Each row was made from one walk, in order. Every step used is in the known rows, and no mark comes twice. Write each row's walk.
Known rows
safu-pafe-zekad: [ 23  15 -41 -11  21  29 -15  67   3 -34  15  10  -7 -31   6  35 -29 -21
  46   2 -17]
safu-rase: [ 12   2   2  10  32  41 -15  33  17 -30  -4  17   4 -10 -25  14  -4 -31
   3   4  -4]
dedo-ravofi: [ 28  31 -12   6  10  40  -7  -1   1 -51  -1  11  -4 -18 -31  48 -12 -13
  28  18 -23]
rase-safu-pafe-zekad-ravofi-dedo: [ 32   5 -32 -17  20  12  35  21  12 -38  12   7 -50  24 -23   4 -17 -53
  49 -18   4]
rase-safu-pafe: [ 10  24 -53   7  30  44   0  37   8 -19  15 -10 -18 -29 -23  18 -26 -45
  48   1  -7]
petoz-rase-safu-pafe-zekad-ravofi-dedo: [ 33  17 -32 -21  14  11  34  15  20 -39   8   1 -53  24 -14 -12 -17 -58
  47 -26   0]
ravofi-zekad-safu: [ 22   6 -27 -17  16  17  16  22  25 -32  -9  -7  11 -11 -56  31 -19 -45
  35  25  29]
zekad-safu-petoz: [-19  27 -11 -44  30  15   0  21  21 -18   2  28   0 -45 -34  23 -21 -43
   6  20  14]
petoz-rase-safu-zekad-ravofi-dedo: [ 35  19 -19 -16  -7   9  29  -6  34 -24   5   9 -34  50 -36 -23 -14 -57
  34 -11  11]
pafe-zekad-safu: [ 23  -1 -25 -18  30   7  11  45  23 -37   1  -6   3 -11 -17  17  -9 -35
  24  16  17]
ravofi-dedo: [ 36  -6 -18 -20  30  21  12  -2  12 -28  18  11 -15   4 -24  28  -5 -34
  21 -12   4]
petoz-safu-pafe-zekad-ravofi-dedo: [ 33   3 -37 -34   9   9  26  10  25 -44  23  15 -42  14 -29   9 -29 -41
  43 -23   9]
pafe-zekad-safu-petoz-rase: [ -3  41  -9 -42   8   6  -9  30  33 -24  -7  10  -5 -36  -1  -9 -18 -45
  13   1  -1]
petoz-rase: [ 19  31 -13 -20   7  23 -11   8  32 -30   2   4   4 -20  -4   5 -13 -37
  21  -4  -2]
rase-safu: [ 23  17 -14  19  19  26   7  21   9 -19   6 -19  -6   5 -15   4   1 -40
  31  -2   1]
dedo-ravofi-zekad: [ 38  34 -10  11 -12  35  -5  11  -4 -42 -15   6   1  -7 -43  57 -20 -19
  51  22 -16]
zekad-safu-rase-petoz: [ -4  13   1 -20  42  17  -8  53  26 -52 -24  25  -2   5 -35   3  -7 -54
   8  16  -2]
pafe-zekad: [ 31  11  -8  -7  11  13  -9  51   6 -35   8   7   5  -7  15  30 -11 -16
  30   2 -12]
safu-pafe-zekad-ravofi-dedo: [ 32   3 -33 -33  22  13  30  18  13 -41  15  22 -42  10 -24  22 -25 -45
  46 -14   6]
safu-pafe-zekad-ravofi: [ 10  23 -32 -27   6  15  15  42  17 -49   8  27 -26  -8 -18  29 -40 -43
  52   7   3]

Which walk is each row?
[ 16  -7  -9   5  41  24  -4  54  24 -37  -9  -1  -1  -2 -27  -4  -2 -36
   5   8   7]	pafe-zekad-safu-rase
[ -7  49   1 -38   2  19 -20  13  27 -19  -2  25  -1 -43  -1   5 -19 -40
  12  -5  -9]	safu-petoz-rase
[ 17  33 -15   2 -20  14  17  16  29 -22  -1  17 -11  42 -41  -6 -26 -52
  39  20  14]	rase-safu-zekad-ravofi
[ 27  19 -26  -4  10  23  15  12  17 -45 -18  -8   2  -8 -65  39 -19 -38
  41  32  14]	dedo-ravofi-zekad-safu
[ 18  18  -7 -23  -2   3  17  32  17 -49   2  26 -15  12 -13  23 -24 -36
  42   6   6]	pafe-zekad-ravofi
[ 35  11 -21 -10  -1  11  30  -2  25 -22  11  13 -32  51 -42  -7 -13 -52
  34  -3  16]	rase-safu-zekad-ravofi-dedo
[ 10  36 -52   2  23  42  -4  33  19 -21   9 -17 -19 -30 -12  -3 -27 -54
  45  -7 -10]	petoz-rase-safu-pafe
[-11  43 -11 -45  13  12  -7  12  38 -23  -5  14  -2 -43 -17  -5 -19 -50
  10   5   6]	zekad-safu-petoz-rase
[ 25  29 -40   4  14  27  -9  66   9 -28   7 -17 -20 -17  16  -4 -18 -36
  50 -13 -22]	petoz-rase-safu-pafe-zekad
[  5  12   4 -15  37  10  -8  72  21 -54 -24  23  -5  12 -20   0  -5 -50
  14  14 -10]	pafe-zekad-safu-rase-petoz
[ 21  24 -40 -24   7  17 -22  66  18 -42  13  10 -11 -18   1  18 -37 -25
  47  -6 -19]	rase-petoz-safu-pafe-zekad
[ 31  16 -20 -39 -11   1  16  -2  39 -39   9  32 -27  51 -48  -3 -24 -49
  29  -3  13]	rase-petoz-safu-zekad-ravofi-dedo
[-12  38   3  -9  15  20  -4  26   5  -7   1  15 -11 -26 -12   9 -11 -40
  16   2  -8]	rase-safu-petoz
[ -5  45 -10 -39   0  12  -4  17  33 -20 -16  11  -1 -35 -24   0 -23 -53
  20   6   7]	ravofi-zekad-safu-petoz-rase
[ -6  41  -9 -28   8  19   0  18   9 -28 -17  20  -3 -39 -51  35 -25 -38
  25  28   2]	dedo-ravofi-zekad-safu-petoz
[ 11  38 -16 -34 -34   3   2  15  46 -40   2  36  -4  39 -46  -2 -41 -45
  33  18  15]	rase-petoz-safu-zekad-ravofi
[  4  11 -67 -27  46  39   3  33  27 -31  15   3  -4 -48 -45  30 -36 -45
  38  19  15]	zekad-safu-pafe
[  3  18   3 -16  29  16  -7  56  22 -51 -33  21   0  11 -44   9 -11 -58
  20  20  -3]	ravofi-zekad-safu-rase-petoz
